Known rows, with every way that one mark hangs from another:
kabikel(romo(guvud)): [-0.18 -1.26 -1.61 -0.68 -4.26 -1.96 -2.11  1.35 -0.17 -0.67  0.43 -0.35
  1.45 -1.84 -0.59 -0.98 -1.97  0.26 -2.84 -0.40 -4.59  3.59  3.41  0.32
  3.90]
tirun(zelil(fafu kabikel)): [ 2.97  2.54 -1.06 -1.11 -2.09 -0.51  1.33 -0.56 -2.07  2.79  0.59  2.87
  1.11 -0.54  0.51  2.72 -1.13  2.44 -1.03  2.42 -3.58  1.95 -0.80  1.17
  1.54]
zelil(gefilef): [ 1.11 -0.29  0.54  0.11  0.85 -1.47 -1.08  1.08 -1.43 -0.61  0.12  1.58
 -2.55  1.27 -0.07 -0.25 -1.11 -2.32 -1.34  2.53 -4.61  2.53  3.92  0.68
  3.45]
gulor(zelil(fafu gefilef tirun)): [ 3.67  0.73 -1.17  0.21 -1.34 -2.33  0.93 -4.93 -2.06 -1.34 -0.44  2.68
 -1.56 -1.70  0.31  0.80  0.25 -2.11 -3.05  1.73 -4.52  1.61  0.46 -0.72
  0.09]
fafu(zelil(guvud tirun)): [ 2.39  0.55 -1.52 -0.25 -2.63 -2.35  3.77 -4.76 -0.37 -0.04  0.16 -2.49
 -1.69 -1.57  0.04  0.72 -0.89 -3.33 -3.40  0.36 -4.30  2.32 -1.37 -0.83
  0.13]
gulor(zelil(guvud kabikel tirun)): [ 1.95  2.01 -1.57 -0.67 -4.01 -0.29  2.27 -4.86 -1.02 -0.09 -0.49  1.39
 -0.73 -3.23  0.16  1.40 -0.39  0.15 -3.34  1.62 -3.37  2.44 -0.24  0.41
 -0.89]
gulor(zelil): [ 2.07 -1.59 -0.17  0.26 -3.39 -1.80  0.13 -2.33 -0.51 -0.39 -0.82  2.37
 -2.88 -0.81 -1.17 -0.76  0.02 -1.20 -2.25  1.45 -7.60  2.89  1.02 -0.17
  1.02]
tirun(zelil(fafu gefilef guvud kabikel)): [ 4.02  4.84 -0.62 -1.29  1.93 -0.09  0.94 -0.53 -2.84  2.24  1.62  2.98
  1.96 -0.04  0.74  2.90 -2.36  2.20 -1.77  5.33 -1.50  1.89  1.10  2.34
  1.34]
kabikel(romo): [-0.01 -1.69 -1.60 -0.31 -3.73 -1.27 -0.71  0.55  0.51  0.44  1.56 -0.10
 -0.89 -1.09  0.64 -0.60 -0.85 -0.85 -1.68  1.04 -5.21  3.80  2.85  1.33
  5.16]
tirun(zelil(fafu gefilef kabikel)): [ 3.48  3.40 -0.40 -1.25  0.64 -0.66  0.33 -0.02 -2.41  1.86  0.97  4.21
  0.97  0.75  0.56  2.28 -1.67  2.16 -0.86  3.52 -3.07  1.95  0.90  2.17
  2.31]
zelil(guvud): [ 1.23  0.54 -0.57  0.39 -0.87 -0.58  0.73 -0.37 -1.48  0.94  0.64 -1.53
 -0.86 -1.33 -0.07  0.96 -0.98 -1.77 -2.92  3.47 -3.43  2.33  2.27 -0.17
  1.29]
romo(gefilef guvud tirun): [-0.85 -1.31 -1.52  0.48 -2.53 -2.40 -1.76  1.35 -2.79 -2.04 -2.92  0.47
  0.71 -0.77 -1.68 -0.32 -2.17 -0.88 -3.06 -2.45 -4.39  2.27  2.11 -1.43
 -1.21]
tirun(zelil(fafu guvud)): [ 4.08  2.35 -1.00 -0.20 -0.74 -1.15  1.16 -1.46 -2.66  2.91  1.11  0.44
  1.34 -1.37 -0.27  2.46 -1.65  0.17 -2.58  5.10 -3.84  2.01  0.15  0.19
  0.63]
kabikel(romo(guvud tirun(zelil))): [-0.10  0.24 -1.50  0.07 -6.30 -3.12 -1.16  1.95  0.77  0.33 -0.39  1.16
  2.13 -0.14 -1.31 -0.50 -3.03  1.29 -2.45 -0.26 -5.90  4.02  2.76  2.63
  1.98]
romo(gefilef guvud tirun(zelil)): [ 0.43 -0.29 -1.26  0.11 -3.11 -2.49 -2.04  0.99 -3.07 -0.30 -2.77  1.82
  1.51 -0.54 -2.57  0.25 -3.44  0.14 -2.70 -1.09 -5.67  2.92  1.49 -0.58
 -1.26]
zelil(gefilef kabikel tirun): [ 0.34  2.31 -0.75 -1.20 -1.68 -0.17  0.92 -1.39 -1.59 -0.60 -0.34  1.83
 -1.35 -0.50  1.50  1.66 -0.98 -0.47 -1.50  0.26 -1.34  2.04  1.86  1.07
  2.13]
romo(guvud): [ 0.39 -0.81 -0.23  0.00 -3.22 -2.05 -1.46  1.41 -1.83 -0.92 -1.33 -0.32
  0.62 -1.17 -1.78 -0.19 -1.65 -0.37 -3.13 -0.61 -4.60  2.04  2.70 -1.77
  0.88]
kabikel(romo(tirun(zelil(fafu gefilef)))): [ 1.19  0.85 -1.69  0.30 -3.21 -2.68  0.02  0.85  0.56  0.84  1.13  2.17
  0.63  0.92  0.71  0.28 -2.01  0.30 -1.28  2.00 -5.25  3.73  2.42  3.90
  3.23]
zelil(guvud kabikel tirun): [ 0.51  3.17 -1.95 -0.93 -3.43  0.60  2.61 -2.83 -1.60  0.86  0.18 -1.28
  0.34 -3.18  1.55  2.83 -0.87 -0.10 -2.94  1.40 -0.16  1.85  0.33  0.06
 -0.06]

Rows:
[ 2.36  3.05 -1.27 -1.30  0.04 -1.28  3.52 -3.82 -0.49 -0.86  0.55  0.20
 -0.98 -0.18  1.01  1.11 -1.50 -1.21 -2.67  0.65 -1.79  2.18 -0.45  1.34
  0.82]
fafu(zelil(gefilef guvud kabikel tirun))
[ 1.36  2.23  0.08  1.00 -1.90 -2.47  0.73  1.00 -0.45  1.19 -0.57  1.82
 -0.73  2.13 -0.81  0.92 -2.64 -0.83 -1.67  3.70 -5.40  3.06  2.65  3.34
 -0.10]
romo(tirun(zelil(gefilef guvud)))
[ 1.09 -0.15 -2.89 -1.85 -3.32 -1.08  2.67 -4.24 -0.17 -0.64  0.48  0.15
 -1.00 -1.98  1.48  0.27 -0.88 -0.64 -2.00 -2.68 -3.48  3.18 -1.91  0.65
  2.82]
fafu(zelil(kabikel(romo(gefilef)) tirun))
[ 2.65  1.52 -2.06 -0.61 -4.09 -1.04  2.53 -5.11 -1.59 -0.29 -0.62  2.67
 -0.43 -3.02  1.06  1.91  0.99  0.72 -2.72  0.02 -3.34  1.32 -1.80 -0.49
 -0.69]
gulor(zelil(fafu kabikel tirun))
[ 1.04  0.29 -1.99 -1.10 -6.03 -0.84  1.18 -4.29  0.31 -0.50 -0.08  2.58
 -1.01 -2.91  0.61  0.29 -0.18  0.80 -2.30 -0.28 -4.74  3.34  0.14  1.26
  1.76]
gulor(zelil(kabikel(romo) tirun))
[ 0.15  2.65 -2.97 -0.72 -3.68 -1.50  1.02  1.19 -0.33 -0.46  0.32  1.66
  3.74 -1.32  1.77  1.77 -0.77  3.66 -2.16 -1.44 -0.90  1.84  0.74  2.29
  1.06]
zelil(fafu kabikel(romo(guvud tirun)))
[ 2.68  5.41 -2.25 -1.06  1.71  0.32  2.52 -3.10 -3.15 -0.12  1.24  0.34
  1.99 -2.40  2.88  3.83 -0.83  0.28 -3.23  2.95  2.46  0.53  0.69  0.47
  0.06]
zelil(fafu gefilef guvud kabikel tirun)
[ 0.07  1.94 -0.92 -1.71 -0.53 -0.46 -1.90  2.35 -0.46 -1.43  0.89  2.94
  1.54  0.08  0.57 -0.16 -2.42  2.42 -1.75  0.24 -1.75  3.24  4.27  3.00
  4.51]
zelil(gefilef kabikel(romo(guvud)))
[ 3.18  2.20  0.48 -0.38  0.77 -1.03 -0.58 -0.02 -1.93  1.97  0.85  1.74
 -0.46  0.67 -1.04  0.92 -3.02 -0.74 -1.93  5.84 -4.88  3.24  3.06  1.74
  2.23]
tirun(zelil(gefilef guvud))
[ 1.07  2.22 -3.69 -1.31 -4.38 -0.35  2.40 -3.02 -1.10  0.53  1.35  0.23
  1.94 -3.62  3.25  3.00  0.23  1.48 -2.29 -0.84 -0.06  1.73 -0.85  0.59
  2.40]
zelil(fafu kabikel(romo) tirun)
[ 2.45  4.70 -2.34 -1.52  3.11  0.45  0.81 -0.04 -1.66 -0.01  3.19  1.74
  2.95 -1.26  2.90  2.15 -1.32  2.28 -2.41  4.02  1.54  1.97  2.70  3.17
  3.44]
zelil(fafu gefilef guvud kabikel(romo))
[ 2.21 -0.09 -0.73 -0.30 -1.24 -2.98  2.33 -3.61 -0.22 -1.27 -0.16  0.13
 -3.14  0.60  0.07 -0.24 -0.96 -3.69 -2.19 -0.51 -5.14  2.36 -0.08 -0.07
  1.79]
fafu(zelil(gefilef tirun))
[ 0.85  2.60 -3.71 -1.51 -4.77 -0.76  1.30 -2.34 -1.53 -0.35  0.51  0.01
  3.81 -4.19  2.20  2.59 -0.74  2.31 -3.21 -1.99  0.47  1.41 -0.44 -0.09
  1.35]
zelil(fafu kabikel(romo(guvud)) tirun)
[ 2.69  2.34 -1.89 -1.48 -2.83 -0.53  0.65 -0.43 -1.20  2.79  1.54  2.79
  1.98 -0.99  1.03  2.16 -1.57  3.15 -1.02  2.40 -3.59  2.82 -0.16  2.46
  3.23]
tirun(zelil(fafu kabikel(romo)))
[ 2.18  2.44  0.49 -1.36 -0.73 -0.37 -0.42  0.83 -1.50  1.77  0.31  4.30
 -0.71  1.45 -0.39  1.24 -2.51  1.67 -0.31  3.16 -4.46  3.02  2.08  2.78
  3.07]
tirun(zelil(gefilef kabikel))
[ 0.70  1.60 -1.60 -0.26 -1.43 -0.30  0.47 -0.22 -2.45  1.40 -0.98  2.03
  0.18 -0.38 -0.13  1.64 -2.48  0.76 -1.45  1.57 -3.68  3.06  0.52  1.84
 -0.44]
romo(gefilef tirun(zelil(guvud kabikel)))
[-0.57  2.00 -2.79 -0.97 -1.42  0.74  0.74  0.22 -0.76  0.31  1.15  0.52
  1.47 -1.92  1.89  1.14 -1.71  1.73 -2.16  1.27 -0.95  3.53  1.82  3.02
  2.15]
zelil(guvud kabikel(romo(gefilef tirun)))
[ 1.80  1.58 -0.99 -1.30 -1.27 -1.96  3.02 -3.23 -0.25 -1.03  0.00  1.40
 -2.18  0.59  0.81  0.57 -1.00 -1.24 -1.56 -1.16 -3.33  2.25 -0.79  1.21
  1.81]
fafu(zelil(gefilef kabikel tirun))
[-0.96 -2.17 -2.61  0.14 -3.12 -1.50 -0.91  0.49 -0.34 -0.47  0.26  0.56
 -0.80 -0.86  0.76 -0.71 -1.14 -1.28 -1.55 -0.46 -4.96  4.10  2.39  1.64
  3.48]
kabikel(romo(gefilef tirun))
[-0.05  2.42 -1.89 -1.81 -2.94 -0.70 -0.80 -0.60 -0.86 -1.51  0.21  1.65
  1.64 -1.74  1.11  0.78 -2.36  1.21 -2.51 -0.93 -0.77  2.98  3.12  1.74
  3.39]
zelil(gefilef kabikel(romo(guvud)) tirun)
[ 1.08 -0.27 -2.18 -1.97 -1.73 -1.40  0.99 -1.40 -0.15 -1.13  0.39  1.05
  0.48 -1.02  0.11 -0.74 -1.59  1.05 -2.11 -2.56 -4.02  3.14 -0.71  0.85
  2.96]
fafu(zelil(kabikel(romo(gefilef guvud))))
[ 1.14 -0.47 -1.89 -1.54 -3.04 -0.51 -1.31 -1.77 -1.01 -1.36 -0.38  3.61
  0.31 -2.78 -0.54 -0.75 -0.98  2.19 -2.53 -0.68 -4.89  3.45  1.24  0.85
  2.16]
gulor(zelil(kabikel(romo(gefilef guvud))))
[ 0.35  0.99 -0.27  0.78 -5.74 -3.68 -0.51  2.06 -0.61  0.44 -2.50  1.41
  1.41  0.94 -2.46  0.31 -3.10  0.85 -2.53 -0.48 -6.20  2.65  2.01  1.15
 -1.56]
romo(guvud tirun(zelil))
[ 1.72  2.51 -0.43  0.74 -2.54 -3.93 -0.55  1.89 -1.70 -0.36 -1.86  2.54
  2.52  1.45 -1.79  0.98 -3.11  1.01 -2.65  0.55 -4.51  1.88  2.14  1.39
 -1.48]
romo(guvud tirun(zelil(fafu gefilef)))
[ 2.24  3.03 -0.39 -1.15 -2.08  0.31  0.97 -0.35 -1.56  2.99  0.68  1.57
  0.66 -0.65 -0.33  2.16 -2.42  1.97 -1.51  4.16 -3.53  2.93  0.80  2.06
  1.41]
tirun(zelil(guvud kabikel))
[ 1.52  1.37 -1.66 -1.66 -2.12 -1.87  2.48 -3.15  0.74 -1.10  0.92  1.30
 -1.16  0.05  1.36  0.05 -1.26 -0.60 -1.65 -1.33 -3.28  3.17 -0.12  2.44
  3.58]
fafu(zelil(gefilef kabikel(romo) tirun))
[ 2.48  2.51 -0.12 -0.82  0.71 -0.28  0.38 -1.85 -1.08 -0.82  0.24  3.79
 -1.07 -0.53 -0.09  0.22 -1.22  0.87 -2.39  3.64 -3.68  2.62  2.35  2.23
  0.86]
gulor(zelil(gefilef guvud kabikel))
[ 1.24  1.21 -2.04 -0.27 -1.44 -0.91  0.73 -0.48 -2.90  1.25 -1.03  3.01
  0.51 -0.28  0.53  2.14 -1.45  1.13 -0.97  0.34 -3.72  2.23 -0.71  1.21
 -0.51]
romo(gefilef tirun(zelil(fafu kabikel)))
[ 0.18  0.72 -1.12  0.03 -4.55 -3.28 -1.71  2.23  0.56 -0.21 -0.26  2.04
  2.00  0.66 -1.25 -0.76 -3.46  1.00 -2.28  0.40 -5.62  4.11  3.76  3.32
  2.58]
kabikel(romo(guvud tirun(zelil(gefilef))))
[ 1.98  1.85 -1.08 -1.07 -0.81 -1.14  3.56 -2.11  0.06  0.31  0.79 -0.17
 -0.82 -0.15  0.47  0.80 -0.92  0.15 -2.10  0.83 -3.24  2.34 -1.08  1.35
  1.08]
fafu(zelil(guvud kabikel))
[ 2.95  1.27 -0.71  0.15 -1.23 -1.53  0.71 -4.61 -1.48 -1.11 -0.26  1.45
 -1.91 -1.91 -0.65  0.26 -1.00 -2.60 -3.72  3.34 -4.58  2.62  1.95  0.04
  0.02]
gulor(zelil(gefilef guvud tirun))
[ 0.15  1.07 -1.51 -0.67 -3.10 -1.52 -1.55  1.24 -2.96 -0.20 -2.68  2.74
  2.21 -0.52 -1.94  0.82 -3.40  2.17 -2.11 -1.62 -4.11  2.67  1.15  0.50
 -1.30]
romo(gefilef guvud tirun(zelil(kabikel)))
[ 3.14  2.44 -1.61 -0.79 -1.38 -1.23  1.64 -4.53 -1.90 -1.27 -0.33  4.00
 -0.58 -1.74  1.06  1.60  0.29  0.33 -2.45  1.06 -2.86  1.46 -0.19  0.46
  0.09]
gulor(zelil(fafu gefilef kabikel tirun))
[-1.14 -1.63 -2.55 -0.12 -3.54 -2.11 -2.23  1.30 -0.92 -1.52 -0.71  0.36
  1.54 -1.60 -0.50 -1.00 -2.27 -0.11 -2.79 -1.81 -4.44  3.79  3.02  0.69
  2.24]
kabikel(romo(gefilef guvud tirun))
[ 1.87  3.56 -3.07 -1.26 -0.30  0.55  1.90 -0.79 -1.27  1.13  2.81  0.09
  3.32 -2.97  2.90  2.66 -0.48  2.64 -2.75  2.72  0.80  2.00  0.70  2.02
  2.38]
zelil(fafu guvud kabikel(romo))
